Each row was made from one small tree. Brackets hold a mark, then the marks that hang from it, in alphabetical order. Every link used is in the known rows. Write each row's tree.
Known rows:
[rudo [rinul vufa]]: [ 17 -17 -19  43 -25 -37   8 -18 -32   9  10  38  32 -12  -3  42 -42   9
  -4  -8  54   9 -13  -1  21  18 -10 -11 -33 -24  21]
[buvu fazel rinul]: [  6 -18   6  30 -16  30  -3  -1 -15   7  13   6  21 -31  -6  -6  26  -8
 -64  13 -15 -33   4  32 -40 -20 -30  19  -5  20  24]
[dugu [rinul rudo vufa]]: [ 48 -48   1  17 -36 -72 -20 -22  -4 -19   3  51 -29  -9  -5   0 -15 -19
  43   3  19  22  12   1  13  35 -20  -2   0  14   1]
[fazel [buvu [rinul rudo]]]: [ 58 -67 -52 -14 -19  39 -38 -26   1 -12  -5  -3 -14  22   8  21   5 -32
 -21 -12  36  13   0  48 -37  -7 -53  50 -18  27  21]
[gukozu [rinul dugu golaz [nunufi zadosi]]]: [ 42 -48 -45  11 -45 -24  -4 -43 -13 -38 -71  31  27  13  33  38  26 -24
 -43 -46 -18  44 -44 -13  -8 -80  10 -10  57  23 -64]
[buvu fazel [rinul dugu]]: [ 16  -4  -5   7 -12  30  22   7 -17 -11  -1  17  24 -51  -8   6  11 -16
 -86  -4 -28 -24 -21  12 -32 -49 -22  17  13  13  23]
[rinul dugu [nunufi zadosi] vufa]: [ 57 -24 -47   5 -23 -50 -14 -31 -45 -30 -35  42  47 -32  45  38 -42  12
  -3 -60  25  29 -45  -5  12 -35 -25 -32  37 -19 -14]
[fazel [buvu [rinul dugu tosan vufa]]]: [ 69  -5 -36   1  28  -9  24 -41 -72 -18 -21   6  18 -39  -4  50 -26  20
 -46 -17  19  14 -23  28 -30 -85 -46  49  -8  23   5]
[nunufi rinul]: [-19 -17   1  11   0 -36 -13 -19 -16  -7   5  36 -13   8 -13  12  -8   6
 -20   4  -6   5 -17  -5   8 -20 -14 -25   8  -1  -2]
[golaz [rinul vufa]]: [ 47 -15 -20  32  21 -14  38 -11  11  40  24  20  23 -33  -5  30 -29  24
  20 -12  32 -41  -8  21  13  10  -5  -6 -13 -20  -8]
[zadosi [nunufi rinul]]: [-34 -17   2 -24  -3 -36 -27 -38  -3 -17  13  50   6  28  13  31 -32  -3
   0   0  -8   0 -34  -7  42 -21  27 -28   6   7 -21]
[rinul golaz [nunufi zadosi] tosan vufa]: [ 78 -49 -37  38  -2 -67  -8 -60 -62 -36 -48  35  46 -22  32  32 -13  29
   1 -31   9  56  11   1 -46 -46  20  37  31  31 -51]
[rinul dugu nunufi rudo]: [ 46 -46 -32 -29 -41 -12   0  13   4 -55 -30  13  20  -8  18  23 -14 -38
 -10 -71  29  32 -36   2   1 -23  -9  19  25  18  11]
[vufa [rinul dugu nunufi tosan] zadosi]: [ 22  23   8 -61 -18 -34  28  15 -68 -48 -44 -62  22 -27   5 -15   0   7
 -23 -21  21  66 -37   4 -25 -95   9   9   5   3  13]
[buvu fazel [rinul dugu golaz]]: [ 25 -16  -1  17  -4  34  42 -23  -4 -14 -21  23  30 -60 -14  21   8 -33
 -98   0 -46  -1 -16 -13 -55 -51  22  59  12  33  -9]
[buvu fazel]: [-17  -7  22  19 -14  14   3  23 -11 -16  -6  25  14  -2   5   0  20  -6
 -48  10 -15 -17   4   1 -14  -3   4   8 -11   5  21]
[rudo [rinul nunufi]]: [ -5 -37 -17   1 -62 -17 -11  11 -25  -9 -20   0  47   9   7  32 -16 -16
 -10 -53  51  25 -33  11  -1   2 -16 -18   5  -6  30]
[nunufi [rinul golaz rudo vufa]]: [ 53 -67 -18  58   4 -70  -3 -69  -4 -23  -2  88 -18 -19 -12  40 -34 -10
 -14  -2  17  29  -3 -24  -2   3  18  46 -18  27 -30]
[gukozu [rinul dugu tosan]]: [  22    7  -11    4   -2  -21   35    0  -39  -37  -23    8   -6    2
  -14   13   42    8  -47   -6  -21   11  -15    7    8 -102   -9    8
   26   29  -24]
[zadosi [nunufi [rinul dugu]] vufa]: [-26  18 -19 -37 -13 -84 -19 -50 -18 -48   1  53  -7  27   5  28 -56  -9
  -7 -17  10 -18 -54 -24  24 -59  46 -17   3  -3 -36]
[buvu [rinul golaz nunufi [vufa zadosi]]]: [ 13 -31  -4  48  -5 -43  14 -58 -25  35 -47 -38  47 -81   7  15 -22   9
  -5 -32  48   7 -35  16 -59  -7 -22  60 -15  43 -26]
[gukozu [rinul buvu rudo vufa]]: [ 35 -62 -15 112 -20 -30 -29 -30  -9  -6 -10  32   1   4 -25  19  42   3
  23  -8  59  15 -22  25  46  22 -26  25 -28  23 -26]
[rinul golaz rudo tosan vufa]: [ 93 -54 -25  42  20 -49  21 -42 -22 -41 -14  47   1 -25  -8  21 -15   4
  -5   1  18  40  38  -6 -32 -15  37 100 -19  48 -31]
[golaz rinul]: [ 33 -18 -23  -5  13  18  34  14  33  27  18  -4  16  -6  -5  10   3   6
   5 -10  11 -33  -5  17   1  -5   1  -5   7 -19  -7]
[dugu [rinul buvu rudo vufa]]: [ 35 -62  10  66 -35 -68 -30 -16 -11 -16  -7  40  -5 -14 -28  -3   9 -13
  66  -8  38  40  -9   5  29  55 -15  12  -1  16 -10]
[vufa zadosi]: [-31   6   7  -6   1 -19  14  10 -10  13 -23 -41   6 -12  12 -15   2  16
   5   8  21   0 -21   0 -14   2 -11  12 -17  -2  -1]
[buvu [rinul dugu rudo [vufa zadosi]]]: [ 63 -26 -47  11  -3 -34  21 -36 -22  -1  -3  -8  12 -77   7   7 -32   3
 -20 -20  48  -3 -34  18 -17 -17 -53  48 -19  15   6]
[vufa [rinul dugu golaz nunufi tosan]]: [  66    2   -1  -40   -6  -18   36  -19  -39  -63  -35  -15   18  -26
  -13   11   -6  -24  -45  -20  -17   85  -11  -22  -29 -100   70   40
   17   23  -20]
[gukozu rinul]: [-10  -9   1  33 -21  -6  -3 -13  -3   4  -7   7 -20  25 -10   6  44  -2
 -16   4  -2 -14 -11  14  16 -29 -20 -20   0  17 -21]
[buvu fazel [rinul tosan]]: [ 25 -17   4  28  -1  14  11   0 -50 -14   5   1  22 -32 -18 -14  43  15
 -74  18 -20 -16  25  43 -65 -58 -29  45   6  41  21]
[buvu rinul]: [ 22  -9 -21  11  -3  18  -9 -25  -3  21  17 -17   7 -29 -11  -6   9  -3
 -18   4  -1 -13   1  32 -31 -14 -33  13   9  15   2]
[buvu [rinul golaz [vufa zadosi]]]: [ 20 -13  -8  53  20 -33  31 -65 -18  47 -19 -24  21 -78  -4   8 -20  18
 -14  11  25  -5 -17   3 -50   0  -9  67 -32  28 -34]

Write each row's tree:
[ 22 -40  12 104  43 -78  12 -57 -53 -17 -29  53  30 -41 -49  35   0  36
   1   6  11  54 -16 -21  -8 -29  35  56  -7  32 -51] : [nunufi [rinul buvu golaz tosan vufa]]
[-37   3 -10 -13 -19 -82 -48 -57 -13 -27  13  44 -14  47   3  19 -45   2
  14  -3  21 -24 -28  -1  12 -29  39 -16 -10   3 -35] : [zadosi [nunufi rinul] vufa]
[-15 -36  15  89  -8   4   1 -31  11   9 -45   5  12  10 -38  14  61 -12
  -3   3   1  26 -25 -11  12  -8  31  37  -1  40 -63] : [gukozu [rinul buvu golaz]]
[ -1 -39  14 109  24 -65  -1 -61 -20   3 -23  57  22 -38 -42  40 -13  17
   6   0  18  35 -37 -32  16  12  29  30 -14  14 -46] : [nunufi [rinul buvu golaz vufa]]
[ 16 -62  13  54 -10  10  28  53 -23 -12 -30 -13  87 -21 -21  11  58  20
 -16 -45  25  -6 -24  47 -34 -31   0  35  21  24   3] : [golaz [rinul [buvu fazel] nunufi tosan]]
[ 40 -57 -23  71   1 -68  -9 -30 -28 -36  -5  76  13 -36 -30  38 -23   1
   0 -31  38  37 -55 -19  47  -3 -14  11  -7   0 -11] : [nunufi [rinul buvu dugu rudo vufa]]
[ 39 -23 -30 -13  12  25 -10 -23 -49 -10 -18 -26   3   7  -7  18  12  11
 -35   1   8  15   6  55 -57 -64 -43  48   0  34  11] : [fazel [buvu [rinul tosan]]]
[ 42 -57 -37   4 -28 -15 -26 -42  -8 -21 -51  17  34   5  37  19   0 -11
  -3 -38  -2  50  -6 -10 -37 -16  20  12  45  14 -44] : [rinul golaz [nunufi zadosi]]
[ 42 -35 -35   6 -32  -5   5  -3  10 -42 -11  35 -25  20   0  20  30 -34
 -35 -18   3   8 -19   2  28 -47 -17   9  11  25 -13] : [gukozu [rinul dugu rudo]]
[ 55 -60 -24 -11 -29 -28 -15  10 -26 -58 -24  -2  17  11  10  -1  13  -7
   5 -47  32  37  17  32 -33 -36 -14  50  21  47   8] : [rinul nunufi rudo tosan]
[  6  10   9  25  29 -64  34 -11 -64   5 -19 -22  18 -42   6  -2 -11  55
   9  12  36   9  -3  10 -21 -29 -15  39 -28  14  -5] : [rinul tosan [vufa zadosi]]
[ 60 -51 -43  21   8 -33  39   0  16  27   9  -1  16 -36  12  11 -16  20
  26 -14  73 -27 -17  26   2  25 -25  36 -35  -9  -1] : [golaz [rinul rudo [vufa zadosi]]]
[ 31 -15  13   7 -18   2  10 -20  -8 -35 -48 -22  43 -35 -27  17   6 -41
  -8 -34   8  88 -56 -28   2 -35  71  28   7   2 -28] : [vufa [rinul buvu dugu golaz nunufi]]
[ 62 -71 -16  53  10 -14   8 -18  -5 -46 -33   9  19  -6 -33  -1  35 -10
  12  -6  12  66  18  -3 -33  -5  51 112   6  52 -39] : [rinul buvu golaz rudo tosan]
[  9 -46 -17  38  -3 -87 -13 -32 -32  -6   2  42 -16 -18   5  14 -30  16
   2   0  56  11 -27   1   8   9 -41  14 -36   4   2] : [nunufi [rinul rudo [vufa zadosi]]]
[-36 -44  15  33   7 -30 -19 -60  14 -12 -22  42  38  10 -15  41 -13 -12
  11  -6  -8  40 -49 -30  34   1  77  29   5  28 -66] : [zadosi [nunufi [rinul buvu golaz]]]
[ 38 -66 -23  63 -21   0  15 -22  24 -39 -50  30   3  -1 -31  28  51 -42
 -19 -22   2  48 -37 -17  19 -26  35  68   9  45 -60] : [gukozu [rinul buvu dugu golaz rudo]]
[  62  -37  -50  -11   18  -59   13  -56  -55  -61  -37   73   12   -8
   10   28   -7   16  -58   -2  -51   63   -9  -38  -29 -104   29   12
   56   15  -53] : [nunufi [rinul dugu golaz tosan] zadosi]
[ 28 -64  -8 -13 -61 -55 -35 -39 -10 -27 -60  28  11  12  27  -2  13 -30
  22 -28 -27  63  -4 -14 -37 -10  13 -21  66  22 -46] : [dugu [rinul golaz [nunufi zadosi]]]
[ 88 -50 -54  -3  -5  17  23 -45  25 -27  -7  22   3 -47 -13  16  -7 -46
 -48 -18 -11  26  -5  -6 -40 -35  15  84  18  42 -23] : [buvu [rinul dugu golaz rudo]]
[-22 -11  29  42  -9  19  20  38 -16 -27 -30  19  49 -27 -21  11  26 -10
 -43 -15 -10  11 -44 -15  17 -14  16  19   0  -1   9] : [rinul [buvu fazel] dugu]
[  9 -38   9  78 -27 -46   6 -51 -13   6 -51  26  13 -12  -2  47  11  -9
  -8 -35  27  11 -27   1   0 -25   4  19  -7  45 -51] : [gukozu [rinul golaz nunufi vufa]]
[ 73 -60 -47  16   2  20  33  25  41 -10  -1  10  37 -22 -21  19  13 -19
  12 -46  33   7 -40  11  28   4  11  36  17  -8 -12] : [golaz [rinul buvu dugu rudo]]
[ 15 -19   6  82   2 -38  18 -56  -4  13 -25  41  -9 -11 -11  35  13   3
 -18   9   6   1  -3 -12   8 -18  21  26 -23  33 -56] : [gukozu [rinul golaz vufa]]
[  4 -50 -13  37 -48 -10  26  -3  -9 -22 -71   6  87 -28 -22  52 -11 -33
 -14 -72  37  73 -73 -33   1 -10  43  40  19   8 -16] : [rudo [rinul buvu dugu golaz nunufi]]
[ 12  -7  -5  21 -10  -5  42 -31  10 -15 -41  25 -10  -3 -14  30  26 -27
 -53  -7 -30  15 -28 -29   8 -61  37  24  14  28 -52] : [gukozu [rinul dugu golaz]]
[ 32 -37 -25   1  11  43  -4 -57   3  11 -34 -12  -2  -1  -5  36  -2 -27
 -40   0  -1  18  -8  16 -55 -24  -2  66 -10  36 -19] : [fazel [buvu [rinul golaz]]]
[-33 -44  12  70 -49  18  -1  35 -27  -9 -15  24  62   4 -27  22  32  -6
 -35  -5  34  14 -29   2  11  27   7  11 -25 -12  33] : [rudo [rinul [buvu fazel]]]
[ 75 -57 -26   5   8 -18  20 -27  -1 -49 -17  23  -3   3 -10   3  13 -14
 -17   1  -2  48  39  -5 -46 -28  45  99   4  52 -24] : [rinul golaz rudo tosan]
[  40   54  -15  -75  -12  -52   -2  -40  -46  -76   10   -7  -11   22
   -1   -5  -35   -9   -6   13    6   24   -3   -8    3 -100   89   19
  -16   -3  -25] : [zadosi nunufi [vufa [rinul dugu tosan]]]
[ 63  -7 -25  36  24 -16  44 -68  -9  12 -12  21  23 -86 -16  36 -34  -8
 -38  -9  -6   6 -24 -17 -22 -35  14  52   0  24 -34] : [buvu [rinul dugu golaz vufa]]
[-14 -12  40  28 -14 -90  25 -37 -18  20 -45   4 -13 -44  -5  -3 -16   1
  30  20   4  27 -14 -36 -17  18  20  25 -14  23 -39] : [dugu [rinul golaz [vufa zadosi]]]
[ 65 -66 -20  57 -34 -64 -19 -22 -47 -41 -26  28   4   9   0  27  29   9
  -2 -42  54  22   3  47   0 -49 -42  34   0  55 -14] : [gukozu [rinul nunufi rudo tosan vufa]]
[ 34 -49  -9  36   4  -5  22  28 -15   2 -28 -37  72 -17 -26  12  37  28
  29 -55  39  12 -28  46 -20 -28  -2  29  35  21 -14] : [golaz [rinul buvu nunufi tosan]]
[  5 -60 -19  -5 -12 -28 -26 -24   8 -57  -3  61  29  11  -5  38 -24 -27
   6 -36  12  39 -66 -16  66 -16  34  12  14  13 -28] : [zadosi [nunufi [rinul buvu dugu rudo]]]
[ 83 -50 -87 -28 -69 -64 -49 -25 -25 -81 -33  29   7  28  41   4 -21 -24
   6 -69  53  24 -19  10 -31 -41 -12   8  35  -2 -18] : [rinul dugu [nunufi [zadosi vufa]] rudo]
[ 47 -31 -71  12 -52 -49 -72 -61 -40 -13 -13 -15  19   7  19 -15  -2   2
   6 -38  47 -12  -5  56 -72 -37 -48  -6  37   8 -23] : [buvu [rinul [nunufi [zadosi vufa]]]]
[ 11  -7 -19  27 -13 -51  66 -26 -34   4 -43  19  45 -58   4  51 -56   1
 -30 -14  45  35 -54 -49   0 -10  32  43 -34 -11 -11] : [rudo [rinul dugu golaz [vufa zadosi]]]
[ 62 -55 -38  -1 -16 -33  -9 -37 -41 -44 -53  12  42   6  28  13  14  10
 -10 -31  -8  61  12   3 -62 -60  25  36  53  35 -45] : [rinul golaz [nunufi zadosi] tosan]
